Known rows, with every step that occurs:
fekeni > zabin > bokiza > fabem > reron: [ 15.7  -0.2  19.3   8.6 -16.3   9.0  -2.8   8.8  27.2  -0.9  -3.7   1.1
  22.4  22.3   1.8   6.7  -7.7   2.3   2.2   9.5  15.4   5.6  13.0   2.9
 -16.4  11.1  -8.8 -14.0   3.2   8.4]
bokiza > fabem > gureb > zabin: [ 14.4  -0.5  31.3  21.2 -23.5  -2.4  -8.8  16.7  32.6  -8.3  18.0  -1.0
   4.1  19.9   6.6  10.1 -12.7  -1.1   3.8  23.1   3.0   7.8   2.6  10.0
  -0.7  14.7 -13.1   1.0  15.3  -0.8]
fabem > gureb > zabin > lenab: [  2.9 -12.0   6.1   7.8 -11.1  -0.1   3.2   8.5  27.1 -20.2  12.4  -2.8
   3.4  -0.1  -1.6 -13.1  18.3   2.0  13.7  17.1  -1.1  19.5   6.7  -1.1
   2.6  -6.8  -4.0   1.1  35.0   6.2]
gureb > zabin > bokiza > fabem > reron: [ 23.1  -1.2  21.1  10.9 -23.4   0.9  -6.6   7.7  26.8   2.3  14.2  12.7
  14.8  19.1   3.8   9.1  -4.2   4.3  15.4   4.4  12.4   5.0  -3.4  -4.8
  -8.1  22.6 -10.2   1.6  10.9   1.8]
gike > reron > sota > fekeni: [ -1.4  -2.5  -7.6   0.2 -17.1  -2.3  -1.7   6.3  13.0  -5.5  17.2 -18.1
  -9.5   2.1  -9.0 -16.5  -2.6 -14.8   2.2   5.5  -2.7 -25.3  10.5 -15.8
   7.1 -17.6  -7.4  11.5  11.6   1.4]
reron > kires: [ 18.2   4.2  24.2   5.2 -29.3  -5.9   8.9   7.1   8.6   0.1  13.5  10.5
  -8.8  -2.8   0.9  -3.9   8.5 -18.2   8.6  -5.5  10.3 -18.6  -1.3  -8.4
 -10.2 -12.3  -0.8  -0.6  25.4 -12.5]
bokiza > fabem: [ 32.2  -3.5  26.6   9.6 -31.6  13.3   1.0   6.3  17.5  -2.6  13.3  -0.3
  -0.5  22.1   7.3   1.2   4.5 -24.3   0.5  10.0  10.6   0.2   5.1   3.8
  -3.2   0.2  -0.8 -10.7  14.0  -5.9]
vudes > gike > vigi: [ 23.7  -7.9  21.0   3.7  40.2  10.8   4.3  21.0  16.8 -19.2   7.6   7.3
 -10.1   3.7 -16.7  -9.9  -2.4 -12.3   6.6 -25.0  -2.5  -8.8  19.8  -3.1
   0.9 -48.4   3.4   3.0  12.7   6.9]
fekeni > kires > lenab: [  2.7  -2.6  10.1   9.2  -6.5  17.9   5.1   2.4  18.1  -9.3  -9.4   6.2
  -8.7 -13.1  -3.0 -12.0   6.2 -38.8 -11.9   5.4 -16.8   6.2   7.7 -16.4
  -5.5 -20.7   3.9  -9.2  19.3  10.5]
fabem > reron: [ 21.1  -1.0  20.0   5.2 -26.2  -9.3  -6.8   0.5  27.0  -0.1  11.8   6.9
   0.1   3.3  -8.3   2.5 -18.5 -21.9  -0.1  -3.8  -7.2   7.7   5.5   3.1
  -1.2 -18.3 -19.3  -6.6  27.1  -4.0]
zabin > bokiza > fabem > reron > kires: [ 29.3  18.1  34.1  16.7 -13.3   0.2  -4.3   4.8  12.2  13.5  21.9   9.9
  17.5  12.5  18.3   6.3 -11.6 -13.4  12.6   4.8  18.2 -13.1  -5.9  -5.7
 -18.5  20.5   5.9  -5.2   8.1  -9.4]
sota > fekeni: [ 18.8 -13.0  11.5   1.8 -19.0   7.9   0.2   6.3   2.1 -10.4  20.7  -8.4
  -8.0   0.5 -11.0 -11.3   6.2 -14.9  13.7  -2.0   0.7 -23.4   2.7   2.9
  12.5 -15.2   1.3   4.7  28.2  -4.6]
reron > sota: [ 17.5   3.1  10.7  -1.6 -45.7  -8.8  10.3   8.1  10.5 -10.5  -8.9  -1.0
 -14.7  -0.4  -1.1   2.8   1.5 -20.5   8.1  -6.0  -4.3  -2.0   1.7 -13.2
  -7.6 -26.0  -4.3   2.7  16.0   6.3]
kires > reron > sota > fekeni: [ -2.6   1.7 -10.1 -11.9 -52.7  -2.4   2.4   9.5  14.6  -5.3   8.9 -13.5
 -10.9   0.7   5.8   1.5 -16.1 -20.7  16.4  -2.7  -8.4 -15.0   4.9  -5.5
   9.3 -18.0  -4.2  20.0  12.0   4.1]
zabin > bokiza > fabem > reron: [ 37.1   9.4  26.0   9.2 -11.6   9.0  -8.3   1.8  18.7   7.6  13.4   3.0
  13.8  22.6   9.7   3.0 -10.5 -14.6   8.9  10.5   8.2   0.6  -4.7  -1.2
  -8.7  13.1  -1.5 -11.2   9.8   0.1]
fabem > reron > kires > fekeni: [ -4.5   8.5  19.9  11.5  -7.9 -11.6  -1.4   4.7   9.6  14.8  23.0   5.9
 -19.9  -3.8  14.5   4.4 -30.6 -21.1  -3.7   0.4  -6.5 -15.3   0.0   2.3
 -10.8  -4.6  -2.8   1.1  25.9 -10.9]
vudes > gike > reron > kires > fekeni: [ -5.9   7.8  12.1   7.2  45.5  11.2  -0.8  15.4  16.3   9.0  24.7   1.5
 -26.9  20.1   4.5 -17.2 -12.1 -18.7  -4.8  13.4   2.7 -48.1   4.8  -8.7
  -4.3 -13.8  -5.4  10.7  19.1  -8.2]
vigi > gike > reron > sota: [-18.5   4.4 -13.6   2.4 -50.0   2.8  -2.0   5.5  14.1  -0.4   6.7   4.7
 -13.1   7.3 -18.0 -10.9   4.8 -19.1 -13.2  12.2  -3.4  -0.2   9.2 -22.3
  -0.2 -34.8 -27.7   7.9  17.1  13.7]
gureb > fabem > bokiza: [ 35.5  -1.0  30.8  21.8 -17.2  -9.5  -1.1   7.8   8.3   3.1  21.9   5.7
  -6.8  14.1   6.8   8.1 -17.9  -5.2  19.2  16.3   3.5   9.1  -1.5   3.5
   0.7 -23.6  -7.0  -2.2  21.8  -3.1]
reron > kires > lenab: [ 12.8   3.3  11.6  10.5 -11.2   6.3   4.0   3.6  19.6  -8.1  14.3   6.1
 -22.1  -2.5  19.4  -4.5   3.0 -28.2  -3.3  -1.8  -2.6 -13.1  -1.7 -11.7
  -4.7 -13.2   5.2   1.3  10.5  -3.9]
sota > reron > gike > vudes: [ 40.0  -6.0   0.3  12.9 -20.2   9.9   3.6   0.8   3.6  10.5  13.4   9.2
  -7.6 -20.7 -12.2 -38.7   0.3  -5.9  20.6   0.9  19.8 -37.2  -4.3  -4.8
  -1.3  21.6 -36.1  -5.2  19.5  -8.8]
reron > gike > vigi: [ -0.4  -7.4  12.4   7.0 -14.3  -0.8  12.6  13.1   3.1 -15.7   0.4   9.8
 -13.2 -19.8 -19.2  -7.7  -1.1 -11.4  22.5 -29.0  -1.3 -11.9  19.3 -10.1
  -4.6 -35.1   5.6   1.1   8.8   1.0]
reron > kires > fekeni > zabin > bokiza > fabem > gureb: [ -7.6  20.1  25.0  16.5  17.6  11.5   2.0  20.1   6.0   5.5   4.1 -14.9
  -5.4  19.3  29.4   2.1 -14.7   9.6   2.2  37.5  11.2 -26.7  -3.0   5.3
 -20.3  25.4  12.9  -7.1   3.1   6.0]
gureb > fabem > reron: [ 22.7  -5.2  31.4  13.3 -31.3  -3.4  -8.4   2.8  30.0  10.3  16.3   9.8
   6.6   6.8   0.9  15.2 -33.4 -14.1   5.0   1.5   7.9  17.8  10.7  11.9
  -0.5 -22.8  -9.0  -2.9  21.6  -8.7]
vigi > gike > reron > kires > fekeni > zabin > gureb: [-68.6   5.7 -14.2  -0.2   0.2  17.5  -5.6  15.2  16.3   9.7  11.1   5.8
 -17.1  11.4  -6.1 -32.1  40.3  18.1 -22.3  13.9  12.6 -19.9  10.1  -9.2
  -4.4 -16.8 -14.9  -0.1  20.6  13.9]
kires > fekeni > zabin: [-14.6 -13.2   1.3  -4.9 -14.1   8.6  10.1  12.8  13.9  -7.6  -9.1  -6.1
 -26.6   8.5  -3.5  -2.8   2.5  -2.7  -7.5   8.1  -3.5 -10.0  13.6   4.7
  -6.2 -18.1  -7.8  -7.2  21.6   8.9]
zabin > bokiza: [ 33.3   4.4  11.4 -11.4 -10.7   9.6   7.0   3.6   5.2  -4.4  -2.2   4.0
  -9.1   9.6  -7.3 -13.3  23.6  -7.9  19.5   4.2   4.3 -16.3 -13.0 -15.5
  -2.0 -11.1   0.4  -7.2  25.7   5.1]
sota > reron > kires > lenab: [ 12.4   1.0   4.6  13.0  -9.7   5.8  -8.2   0.0  19.8   4.3  23.3   6.5
 -12.7  -5.4  17.1 -26.7  -6.0 -31.1 -11.9  -4.9   4.1 -28.8   3.3  -5.0
  -1.4  14.8 -11.9  -7.0   5.1 -12.4]

Rows:
[  4.7   7.4  10.0   2.7  -9.1  -3.8   1.2   4.6  24.3   9.1  23.5   5.9
  -7.1   6.7  -4.7 -18.6   9.1 -16.4  -4.5   8.7  11.0 -23.4   6.1 -16.7
  -7.7  -9.2 -12.5  -2.9  20.1 -15.5] => gike > reron > kires
[ -6.9  -9.7  14.6  21.8 -42.8  -3.8  -3.4  15.1  19.8 -11.7   6.5 -16.1
  20.2   5.8   5.8  18.4 -33.2  -6.3  -1.7  -1.4   8.3   1.9  28.1  11.5
 -10.0   0.7  -4.1   7.1  -5.8   8.4] => bokiza > fabem > reron > sota > fekeni > zabin
[ -2.7  12.4  11.8  18.9  47.0  18.5 -12.7  27.9  22.9 -14.8   4.6 -32.5
  19.7  34.3   2.3  -7.7 -25.7  12.6   7.6  33.2  11.0 -37.6  16.7  -0.7
  -2.6   6.2  -2.9  14.8 -14.9  22.8] => vudes > gike > reron > sota > fekeni > zabin > bokiza > fabem > gureb
[ 25.8   7.3  32.0  13.8   2.5  -5.3  -7.7  10.2  14.5   5.8  17.9   3.9
  -3.5  17.0  11.3  -8.8  18.4  12.3  21.6   8.5   8.7  12.3 -11.6   3.7
   5.8 -22.3   2.0  -6.4  20.6   5.0] => zabin > gureb > fabem > bokiza
[ 41.3   5.0  22.8   2.3 -13.2  21.0   3.4   5.6   6.6   0.0   6.4  -0.1
   3.3  25.4   9.0  -5.3  18.3 -12.9  15.0  13.7  14.6 -11.7  -9.4  -8.0
  -6.4  10.1   7.9 -11.2  11.2   1.4] => zabin > bokiza > fabem
[  7.6  -1.6  20.0   8.2 -20.8 -13.8  -4.8  14.1  30.7 -11.8   8.6   3.8
  -7.7   4.6  -8.5   1.5  -7.6   3.9   9.0  12.7  -7.3   3.7  -0.1   3.0
   3.9  -5.4 -20.9   5.3  29.3   2.5] => fabem > gureb > zabin
[ 38.8  19.4  31.6  10.4   4.6  13.2  -8.1   8.8  14.8   0.9   9.0 -12.1
   7.3  26.4  13.7  -3.0  -5.5  -7.2  12.1  32.6   3.2  -6.9 -13.2   1.6
  -2.0  14.6   4.1 -12.7  11.0   4.7] => zabin > bokiza > fabem > gureb
[-17.0  -2.3  16.2  14.8 -21.4   0.8 -11.0  17.8  27.1  -9.8   2.3 -17.7
  22.4   8.1  10.8   1.4   2.5  11.3   0.4  -9.9  12.5   5.3  19.4  12.6
  -5.3   3.2   5.2   2.7  -7.9  15.7] => bokiza > fabem > reron > sota > fekeni > zabin > gureb
[-40.9   0.0 -11.9  13.6 -38.4  10.9  -1.8   9.4  -6.8   0.3   8.0  -1.1
   7.6 -17.9 -34.4 -20.8   3.1 -23.9 -11.1  12.3  -6.7 -12.9  19.3 -26.0
  -0.5 -29.1 -12.0  14.7  24.3  17.4] => vigi > gike > reron > sota > fekeni > kires
[ 27.3  -5.6  17.3   3.6 -26.4  11.8   4.5  11.9  14.5  -5.0   7.1  10.2
   4.8  22.5   3.3   0.7  25.0   7.0  20.8   8.2  19.0  -7.4  -8.3 -11.6
  -6.4  20.6  -1.4   2.2  12.6   3.2] => gureb > zabin > bokiza > fabem
[-41.7 -18.1  17.6  18.9   6.6   4.5  -7.6  22.5  18.6  -9.7   8.0   0.0
  19.0 -21.6 -13.1  -4.8  -9.5  32.2  25.2 -38.3  19.9   1.2  37.6  15.9
   2.8 -31.2  16.8   9.4  -5.6   9.3] => sota > fekeni > zabin > gureb > fabem > reron > gike > vigi
[ -6.5  -4.5  -3.0 -13.1   2.0  16.0  11.8  11.1   3.0  -5.5 -16.3  -6.2
 -23.5  11.6  -1.6 -10.6  16.6   9.1   6.9  12.7   1.0 -21.6  -1.5  -7.2
  -9.1  -6.7   1.1  -7.8  19.6  16.2] => kires > fekeni > zabin > bokiza
[ 23.9  -7.5   7.4  26.2  -2.0  23.4   3.7  10.4   2.5  -0.8  11.6  -6.1
  21.4  -8.8  -2.1  -6.9 -12.5  22.5  34.0  12.1  31.9 -29.9   4.8   2.1
  -9.3  31.0  -9.6   7.2   0.8   8.1] => sota > fekeni > zabin > bokiza > fabem > reron > gike > vudes
[-24.4  -7.2 -16.1 -12.9 -57.7  -1.8   7.8  15.1  23.7 -14.6  -7.4 -14.5
  -3.5   0.9  -1.0   4.7 -13.3  -3.5   9.8  -4.3  -0.4  -9.7  22.7  -0.8
   0.7 -19.6 -11.9  17.0   5.8  13.2] => kires > reron > sota > fekeni > zabin
[ 20.0  -3.0  12.0   0.9  29.3  13.0  -5.9  11.5  34.2  -5.1  14.0   3.0
  -8.4  26.4 -18.0 -19.1  -1.4 -18.9  -2.0   7.7   3.3 -24.0  11.5  -7.1
   4.8 -27.1 -20.9   3.3  19.4  -0.4] => vudes > gike > reron
[-11.7  -1.8   1.3  -5.8 -31.2  12.1   1.3   6.9  11.6   2.6   7.5  -0.8
   7.7 -11.8 -14.7 -12.8  -5.4 -28.6   8.5   4.7  -8.0 -12.1  13.3  -4.7
   5.3 -11.1  -1.2   6.7  29.8  -0.1] => sota > fekeni > kires > reron
[ -7.3  -1.3  -7.2   3.8  -7.8  16.8   1.3  14.1  13.8  -7.2   1.7 -24.3
  13.3  21.4   1.3 -12.4   9.0   9.3   5.1  19.3  19.9 -27.0  17.6 -14.5
  -7.8  12.2   2.1   4.7 -12.0  14.2] => gike > reron > sota > fekeni > zabin > bokiza > fabem
[ 31.4  -3.9  -4.2   7.5 -28.3  22.9   5.1   3.0   2.1   0.1  16.5  13.9
 -14.7  -6.7 -16.2 -18.8  21.7  -3.6   0.9  16.7  10.4   1.6 -11.0 -10.5
   3.6 -21.6 -32.8   0.2  38.4  10.4] => vigi > gike > vudes
[-20.2   7.7  26.0  20.2  15.7  -7.7   1.7  20.0   5.6  10.7  13.4   0.7
 -15.6   9.6  27.3  -3.7   8.0  30.9  11.9  11.7  16.2  -5.8  -1.1   6.7
 -11.7  -9.9   9.6  -1.3  12.3   6.2] => reron > kires > fekeni > zabin > gureb > fabem > bokiza
[  8.6   7.4  14.5   9.1 -34.1  -2.4   2.7  12.0  21.9  -4.5 -16.5  -4.2
  18.3  15.4   9.6  16.1 -15.3   0.7   3.7   3.7  11.6   9.1  13.0  -6.6
 -24.5   5.6  -6.5  -5.0  -9.0  18.0] => fekeni > zabin > bokiza > fabem > reron > sota
[-21.4   4.3   7.2  -1.7 -58.0   5.7  12.3   8.1  12.1   5.7 -15.7  16.5
   2.6 -18.1 -18.2  -4.5 -11.6 -32.7  21.2  -3.0  -5.7 -10.4  14.5 -14.5
 -10.2 -12.9  -9.7   5.3  23.5   1.0] => fekeni > kires > reron > gike
[ 16.5   6.8  15.9  -0.1  -4.1  -6.9  -2.7  12.9  20.5  -8.6   1.9   3.4
  -4.3   8.2  -7.6  -5.1   6.5  16.4  22.4  17.2  -3.2  -8.1 -15.6  -9.9
   1.3   3.6 -11.9   4.6  26.4   9.5] => fabem > gureb > zabin > bokiza
[-29.7   3.0   1.7  -1.7 -25.8   4.0  13.5  14.5  12.5  -2.3 -12.5  16.4
   1.9 -31.9 -22.4  -9.9 -12.8 -24.3  17.5 -22.6 -10.6   0.0  28.9 -18.8
 -12.2 -30.3   2.4   2.2  11.5   5.7] => fekeni > kires > reron > gike > vigi
[  8.8  -9.4   9.9   9.2 -43.9  -0.3  -1.0   2.8   4.2   3.6   6.5   8.9
  -3.9  -7.5 -16.4 -24.4  -9.1 -21.3  17.8 -12.5   9.0 -37.6   9.7   0.6
   0.6  10.9 -22.3  -4.8  15.7 -11.2] => sota > reron > gike
[ -5.5  -2.0  -0.9   1.2 -23.0  -7.6   1.5  11.7   7.1 -12.3  -9.5 -11.8
  10.4  -5.6  -9.7   3.7 -14.1  10.3  17.7  -8.7   1.6 -14.7  10.7  -8.2
  -8.4 -10.4  -3.0  10.7   5.7  18.8] => fabem > reron > sota > fekeni > zabin > bokiza
[-22.1   1.6  21.8  18.4   1.6   5.3 -11.5  11.4  48.4   2.7   4.8   8.5
   6.9   1.0  27.1   3.6  -1.9  11.4  -8.5  -8.9  18.4  18.5  14.2   9.2
  -8.8 -14.6   6.6  -1.9  -4.8   6.5] => fekeni > zabin > gureb > fabem > reron > kires > lenab
[-33.7  -3.4  -4.1 -12.2 -43.9   8.2  -2.3  20.9  32.0  -2.6  -7.3 -12.5
   6.0   7.3  14.4   0.6   8.2  21.7  17.7  -6.5  18.4   4.0  17.1   7.0
   7.2 -22.5   7.2  16.7  -1.7  16.1] => kires > reron > sota > fekeni > zabin > gureb > fabem
[-11.3  -3.6  -8.5   2.0 -32.6  14.5  -7.7   1.9  18.7   2.2  19.9   9.8
  -9.2  15.4 -26.1 -20.2  13.2 -17.4 -15.2  18.1   0.3  -4.1   9.8 -12.4
   8.3 -29.6 -31.2  -1.1  29.8   4.7] => vigi > gike > reron
[ -9.8  -2.7  16.0  19.5 -10.9 -10.7  -1.5  21.8   4.9 -10.6   3.1 -15.1
   4.1   3.9   9.8  -0.8   8.2  32.3  24.9   0.2  12.8   1.2   7.4   4.2
   1.3 -23.5   9.6  11.1   2.3  20.7] => reron > sota > fekeni > zabin > gureb > fabem > bokiza
[-15.9 -11.5  11.1  22.6   5.8  12.5   0.3  18.3   1.5 -14.0   8.4  -6.1
  24.7  -9.8 -12.1   0.8 -22.6  15.2  25.8 -20.7  15.9 -20.4  32.2   3.2
 -10.0   2.0  14.7   4.9 -14.2  10.6] => sota > fekeni > zabin > bokiza > fabem > reron > gike > vigi
[-67.2   1.2  -2.9   7.7  -5.8  23.3  -7.6  17.4  19.5  19.7  15.1   8.6
 -10.7  14.4   3.6 -19.7  25.0  24.6 -17.2  19.9  27.3  -8.2  14.2  -0.6
  -3.7 -21.6  -5.9   4.0  14.3  10.2] => vigi > gike > reron > kires > fekeni > zabin > gureb > fabem
[  2.6  -2.7  25.0  14.0  -0.2  -4.7  -2.9  16.7  23.3  -3.0   0.8   1.9
   4.3  17.3   4.9  -5.8  20.7  29.9  14.5   7.9  15.7  17.0   5.2   8.2
  -3.4 -23.8  -4.4  -8.0  13.8  13.2] => fekeni > zabin > gureb > fabem > bokiza
[ -0.8   2.2  27.2  29.2 -35.4  -1.0  -4.6  10.2   2.7   2.4   7.5  -7.7
  28.3 -14.0  -1.3   9.6 -34.5 -33.0  -1.3   0.1  -3.1   2.9  20.4  -1.5
 -13.8   4.4   9.4   5.4   7.5   4.6] => bokiza > fabem > reron > sota > fekeni > kires
[ -3.8  -0.2  10.7  26.2   8.8  19.0  -7.6   9.7  17.9  -6.5  22.6  -9.1
  16.4   7.7  27.3   3.5 -19.0  -2.4   2.2   6.1  15.9 -21.6  11.0   2.1
  -9.5  23.9  14.2   5.6 -13.7   5.4] => sota > fekeni > zabin > bokiza > fabem > reron > kires > lenab
